Known rows, with every way that one mark hangs from another:
J179(J823(J368(J902) J614)): [ -5 -27   2  22 -28  16  30 -34  27  20 -12 -26  25  24 -11  34 -23   9
 -10  -1   1  65  -8]
J933(J179(J823(J368 J614))): [-12  -5  14  14 -42  23   0 -32 -13 -16  -8 -14  46 -22   1  17 -30 -21
  -8   4   7  66 -36]
J412(J710): [ 20  27  16  23 -15   1   5   6  -7 -42   2  -6  -6 -32 -25  -8  -4  -7
   6   5  -4   1  18]
J859(J412(J710)): [ 14  21  15  18 -12   7  18  -7   7 -32  -1  14 -13   0 -11 -28  -4 -34
  13  10   2  20  17]
J412(J710(J823(J179 J368)) J859 J933): [-13  -2   0  39   8  29  62  31 -32  -8  -3 -36   1 -12   4  19 -14  26
  10   7  -1 -20  24]
J859(J412(J710(J823))): [  5  15   3   8 -12  15  16  -9   2 -58   6   6 -16  31  -7 -29 -13 -34
  -2  24   7  18  40]
J902(J368(J823(J179))): [ -1 -38  18  12 -21   0 -37  -8   5  22  -4   9  29 -13 -32  20 -13 -13
 -22  18  -2  23 -29]
J412(J710 J859 J933(J179(J823))): [ 11   9  23  60  -7  27  17  16 -42 -35  16 -34  35 -87   5   3   2 -14
  57 -27 -10  21  31]
J710(J412 J823): [ 10   6 -11 -15 -39  -2  18  -7   2 -45  19  34 -11  28 -28 -21  -4 -39
 -37  39   5  22  11]
J412(J710(J823) J859 J933): [ 10  25   1  32   1  19  35  29 -24 -53  13 -19 -10 -31 -13  -1  12  16
  24  -3 -11 -24  57]
J823(J179 J368 J614): [-23   0   3  -1 -31  12  23 -12   0  21 -26  22  19  -2 -10  10 -28   9
 -37  20   5  31 -56]
J859(J412(J710(J823(J179 J368)))): [-21 -10   1  15  -7  25  44  -8  -5 -15 -10 -10  -5  50   9  -7 -40 -23
 -16  33  16  22   8]
J710(J412 J823(J179 J368(J902) J614)): [-23 -36 -16  -8 -35  19  56 -20  26  44 -10  18  18  76  -5  -3 -34  -7
 -47  32  10  55 -23]
J412(J710(J823) J859): [ 20  26  -3  27   1  22  11  14 -11 -70  17 -22   1 -17 -21  -7   5   2
   3  -6   0 -12  45]
J614(J823): [ 18  37  -9  29 -42  -4  -2  -1   6 -47  12   0 -13 -18 -34 -12 -11 -23
 -22  17  -3  12  11]
J179(J823): [  7   3   6  22 -31   1  -7 -16  -5 -41  10   5  13 -33 -22  11  -8 -21
  -7  11   2  41   2]
J412(J933): [ 10  20  22   5 -33  -8  14  11 -13 -16  -2  28 -15 -46 -24   0   9  -2
   9  22 -13   2   5]
J859(J412(J710 J933)): [  5  19  19  23 -11   3  39   9  -7 -15  -6  17 -23 -17  -2 -22   2 -20
  34  12  -9   6  28]
J368(J823(J614)): [  5  12  -5  -3 -30  12 -22 -22   7  -3 -10  26  11 -21 -32   4 -16  -3
 -17  14  -3  17 -22]
J368(J823(J179) J902): [ 14 -28  13  18 -25  11 -12 -13  17  46  -8  15  16 -11 -27  12 -29 -12
  -4  21  -1  28  -5]
J412(J710 J933(J179)): [ 12  27  42  24 -28   9   6  17 -36 -28   0  -5   6 -68  -3 -14  -5 -16
  42   7 -12  10  18]
J823(J179 J368(J902) J614): [-14 -21  11   8 -30  15  33 -17  24  54 -27   8  21  22 -10  15 -29  15
 -22  12   1  47 -37]
J902(J368(J823)): [ 22 -25  21   6 -22  -5 -40 -13  13  -3   4  -4  13  -8 -44  25   2 -14
 -14  13  -7  16  -6]

Rows:
[ -8  12 -12  35 -37   6  27   2  -1  -3  -5 -15  -2   0 -19   8 -35 -13
 -36  26   6  15 -20] -> J614(J823(J179 J368))
[ 17 -10   4   5 -30  15 -12 -27  31  30 -12  13  14   1 -33   8 -16   3
  -4   8  -7  32  -2] -> J368(J823(J614) J902)
[  8 -38  -9  14 -14  21  65   0  19  34  10  -5  15  57 -14   4 -16 -14
 -27  18   8  27   4] -> J710(J412(J859) J823(J179 J368(J902)))
[  9  -6  13   4 -31   9  29 -21  34  29 -19  -7   5  25 -22  19 -14  14
 -13   7  -3  38 -17] -> J823(J368(J902) J614)
[-20 -35   7   3 -24   7 -36 -17  11  31 -15  21  43  -5 -27  13 -16   2
 -31   8  -2  36 -45] -> J902(J368(J823(J179 J614)))
[-21  15 -18  24  -1  35  16   8 -13 -35  -1   2  29 -13  -5 -15 -14  18
 -14 -10   4   8   5] -> J412(J710(J823(J179 J614)) J859)
[ 21  28  15  41   2  11  36  33 -21 -26   6 -13  -8 -63 -17  -1  20  16
  39 -17 -16 -24  32] -> J412(J710 J859 J933)
[  6 -24  24  17 -27   7  29  -7  18  46 -15  -4   9  14 -17  21 -26   0
 -13  21   2  34 -18] -> J823(J179 J368(J902))
[ -7 -23   3   8 -28  19 -10 -23  24  55 -20  29  31  -2 -21   5 -31   3
 -13  11  -2  42 -24] -> J368(J823(J179 J614) J902)
[-23  20  16   1 -27  29  21  -8 -22 -33  -8  19  11   1  20 -42 -18 -27
  24  16  -1  39  23] -> J859(J412(J710(J823(J614)) J933(J179)))
[  5 -10  -3  43 -36   7  38  -2  23  31  -6 -29   1  23 -18  12 -38  -8
 -22  18   2  31  -3] -> J614(J823(J179 J368(J902)))
[-17  -2  -7   1 -30  17 -18 -18   0  21 -17  40  27 -26 -22  -1 -30  -4
 -27  18   2  26 -43] -> J368(J823(J179 J614))
[  9 -19  11  33 -24  21  58   2 -27  10  17 -16  29 -34   2  13  -3 -36
  22  -2  -3  37  -8] -> J710(J412(J859 J933(J179(J823(J368)))))
[-28  -4 -25   0 -22  20  55  12 -13   9   3  53  20  -1  -3 -26   1  -1
 -24  12  -3  19 -15] -> J710(J412(J859 J933) J823(J179 J614))
[-14  -6  -6  16 -28  14  19 -28   1 -14 -11 -13  22  -1 -11  29 -21   2
 -21   8   6  49 -28] -> J179(J823(J368 J614))
[ -7   4  28  13 -20  27  44  -2 -26 -23  -6 -22  -9  18  19 -11 -26 -34
  27  30   2  23  34] -> J859(J412(J710(J823(J368)) J933(J179)))
[ 24  30  34  38 -11  21  17  28 -36 -27   8 -15  16 -83  -6 -12  12  -8
  53 -19 -15  -4  24] -> J412(J710 J859 J933(J179))
[ -1 -27  23  22 -42  27   9 -37  10  19  -9 -29  47   1   1  21 -32 -17
   6  -2   4  82 -17] -> J933(J179(J823(J368(J902) J614)))
[ 15 -32  13  32 -26   9  28 -23  20  11   1 -38  12  14 -17  41 -20  -7
   0   9   3  52  10] -> J179(J823(J368(J902)))
[ 10   5  25  38 -26  20   5   6 -35 -25  17  -2  34 -85  -2   6   7 -21
  39 -12  -9  34   8] -> J412(J859 J933(J179(J823)))
[-30  12 -12  29  -1  32  39  23 -27 -19  -6   5  20 -28   6 -12  -6  31
   6  -8  -6  -2  16] -> J412(J710(J823(J179 J614)) J859 J933)
[  2  29 -16  19  -1  30  14   3  -4 -61   6 -11  13  -9 -16 -12   2  18
  -5 -15   0   0  26] -> J412(J710(J823(J614)) J859)
